Known rows, with every step that occurs:
w/v: -.13  .07  .10  .08  -.19  .00  -.02  -.05  .05  .11  -.07  -.04  .20  .23  .07  -.29  -.25  .20  .11  -.02  .11  -.09
w/v/e/h/t: -.18  .14  .35  .32  .17  -.26  -.03  -.09  .20  -.04  -.07  -.05  .71  .15  -.04  .13  -.21  .32  .16  -.30  .24  -.37
v/b/z/t/h: .25  .02  .12  -.10  .38  .21  .40  .05  -.31  .01  -.06  .02  -.15  -.11  .02  .61  -.27  -.23  .17  -.23  -.04  -.04
y/z/t/h: .78  .04  .03  -.07  .03  .20  -.15  .08  .73  -.06  .00  .00  -.10  -.07  -.08  .15  .13  -.19  .12  -.14  -.05  -.20
e/v/b: -.55  .04  .11  -.09  .23  -.03  .29  -.02  -.46  .02  -.07  -.10  -.13  -.04  .09  .72  -.28  .05  .06  -.03  .21  -.22
h/k: -.25  -.04  -.01  -.09  .10  .25  .21  .14  -.24  .02  -.08  .06  -.18  .08  .31  -.05  -.12  .19  -.08  -.07  -.02  -.07
y/z/t/h/k: .61  .03  .01  -.13  .11  .38  .02  .18  .56  -.04  -.07  .04  -.22  -.04  .14  .10  .04  -.04  .06  -.18  -.07  -.25
z/t/h/b: .00  .12  .25  .21  .47  .20  -.06  -.04  .01  -.13  -.05  .04  -.09  -.13  .07  -.14  -.19  -.24  .14  -.27  -.02  -.18
z/t/h/b/v/e: .01  .05  .37  .09  .63  -.17  -.13  -.21  .00  -.15  .00  .00  .23  .00  .00  .02  -.23  -.06  .12  -.35  .15  -.26
b/z: .51  -.08  -.04  -.23  -.16  -.07  .22  .05  -.24  .20  .02  .07  -.15  .10  -.09  -.19  -.03  -.16  .09  -.04  -.12  .01
v/b: -.32  -.07  .12  -.02  .27  .07  .33  .07  -.52  -.05  -.01  -.05  -.17  -.09  .12  .79  -.14  .16  .02  -.03  .09  .03
v/w: .25  .15  .01  -.13  .22  -.26  -.07  .15  .28  -.02  -.08  -.02  .26  .11  -.02  .06  .04  -.06  -.03  .04  -.01  -.16
y/z/t/h/b/v: .51  -.07  .19  -.15  .21  .00  -.12  -.02  .22  -.07  .02  -.02  -.26  .06  -.12  -.26  -.01  -.20  .18  -.20  .04  -.33
e/h/b/v/w: -.01  -.13  .30  .05  .60  -.42  -.23  -.02  -.65  -.09  -.07  -.04  -.03  .27  -.15  .01  -.18  -.17  .23  -.23  .07  -.39
k/h: .24  -.09  .03  .07  -.06  .02  -.09  .04  .05  .15  -.04  -.02  .06  -.06  .00  -.09  -.14  .01  .12  -.14  -.11  -.05
h/t/z: -.08  .15  .07  -.08  -.07  .18  .05  .16  .35  -.15  .00  .02  .24  -.01  -.11  -.65  .07  .01  -.08  -.08  .12  -.43
w/v/b/z/y: .11  -.02  .21  -.02  -.17  .06  .45  -.08  -.67  .35  -.03  -.02  -.17  .35  .13  .35  -.72  .21  .13  .03  .05  -.06
w/v/e/h/b: -.13  -.09  .50  .27  .27  -.22  .02  -.05  -.47  .08  -.03  .01  .21  .30  .19  .39  -.28  .41  .24  -.28  .19  -.28
y/z: .59  -.16  -.02  -.21  -.27  .03  .04  .15  .31  .06  .06  -.01  -.28  .07  -.03  .16  .24  .07  .03  .06  -.03  -.11
h/b/z/t: .25  -.02  .15  -.08  .14  -.09  .46  .02  -.28  .15  .02  .11  -.23  .13  .01  -.47  -.19  -.24  .12  -.15  -.13  -.12
b/v/w: .12  .06  .01  -.28  .26  -.49  -.22  -.07  .13  -.05  -.06  -.09  .37  .26  -.23  -.24  -.07  -.12  .00  .01  .11  -.24

Rows:
-.03  .06  .25  .06  -.03  -.20  .06  -.09  .14  .11  -.01  -.03  .48  .27  .16  .18  -.17  .48  .05  -.08  .21  -.13 -> w/v/e
.39  -.02  .11  -.11  -.24  .27  -.05  .00  -.04  .15  .06  .04  -.17  .31  .09  .04  -.34  .03  -.12  .18  -.01  -.25 -> t/z/y
.13  .04  .09  -.03  -.12  .18  -.05  .17  .35  .04  -.04  -.01  .28  -.09  -.09  -.66  -.08  .01  .07  -.21  .00  -.46 -> k/h/t/z
.42  -.08  .38  .11  .48  -.31  .28  -.05  -.23  .03  .02  .09  .18  .18  .01  .57  -.14  -.06  .20  -.36  -.03  -.24 -> v/e/h/b/z/t
.33  -.10  .23  .12  .34  -.08  .21  .00  -.43  .05  -.03  .10  -.21  .15  -.11  -.02  -.23  -.37  .29  -.31  -.14  -.22 -> e/h/b/z/t
.42  -.11  .16  .00  .05  -.07  .32  .05  -.21  .28  -.03  .07  -.14  .05  .01  -.51  -.33  -.22  .23  -.26  -.24  -.17 -> k/h/b/z/t
.01  -.19  .45  .23  .51  -.26  .03  -.01  -.54  -.05  .04  .04  .03  .10  .13  .81  -.03  .21  .14  -.28  .09  -.21 -> v/e/h/b
.57  -.11  .34  -.16  .35  -.17  -.08  -.04  .32  -.07  .06  -.01  -.02  .08  -.04  .19  .04  .03  .14  -.25  .11  -.35 -> y/z/t/h/b/v/e
-.05  -.09  .35  .14  .39  .23  -.18  .09  -.74  -.04  -.03  .06  -.50  -.17  .17  -.02  -.11  -.03  .18  -.24  .01  -.14 -> t/h/b
-.26  -.18  .36  -.10  .39  -.47  .07  -.14  -.58  -.01  .07  -.01  .03  .20  .05  -.03  -.13  .27  .03  -.16  .22  -.20 -> h/b/v/e
-.06  .08  .04  .18  -.02  -.03  -.03  .05  .37  .03  -.07  -.04  .34  -.22  -.15  -.58  -.17  -.02  .08  -.24  -.05  -.25 -> k/h/t
-.13  .01  .25  .10  .42  -.54  -.19  -.25  .08  -.20  .00  -.07  .64  .08  -.30  .10  -.07  .08  .07  -.31  .25  -.35 -> b/v/e/h/t
-.18  -.23  .31  .13  .42  -.22  -.15  -.12  -.83  -.07  -.02  -.02  -.22  .18  -.14  -.05  -.20  -.12  .25  -.26  .07  -.26 -> e/h/b/v
.51  -.20  .26  .04  -.10  -.03  .21  .00  -.71  .46  .02  .09  -.48  .15  .09  -.35  -.58  -.08  .18  -.13  -.24  -.15 -> k/h/b/z/y
.13  .08  .22  .01  .14  .20  .32  -.01  -.31  .11  -.12  -.02  .03  .12  .08  .24  -.48  -.01  .28  -.24  .08  -.13 -> w/v/b/z/t/h
.65  .07  .01  -.07  .12  .13  .06  -.03  .19  .06  -.05  .06  .02  -.04  -.11  -.18  -.14  -.45  .17  -.23  -.14  -.07 -> b/z/t/h
-.01  -.23  .36  -.01  .27  -.39  -.02  -.11  -.49  .14  .02  -.02  .08  .12  .06  -.13  -.25  .24  .16  -.27  .07  -.24 -> k/h/b/v/e
-.09  -.12  .09  .12  .30  .22  .00  .11  -.42  -.04  -.12  .05  -.15  .09  .17  .32  -.14  .01  .11  -.22  -.04  -.18 -> e/h/k
.60  -.04  .20  -.05  .18  .17  .00  .13  .33  -.03  .01  .04  -.36  -.06  .01  .02  .06  -.16  .16  -.19  -.05  -.28 -> y/z/t/h/b
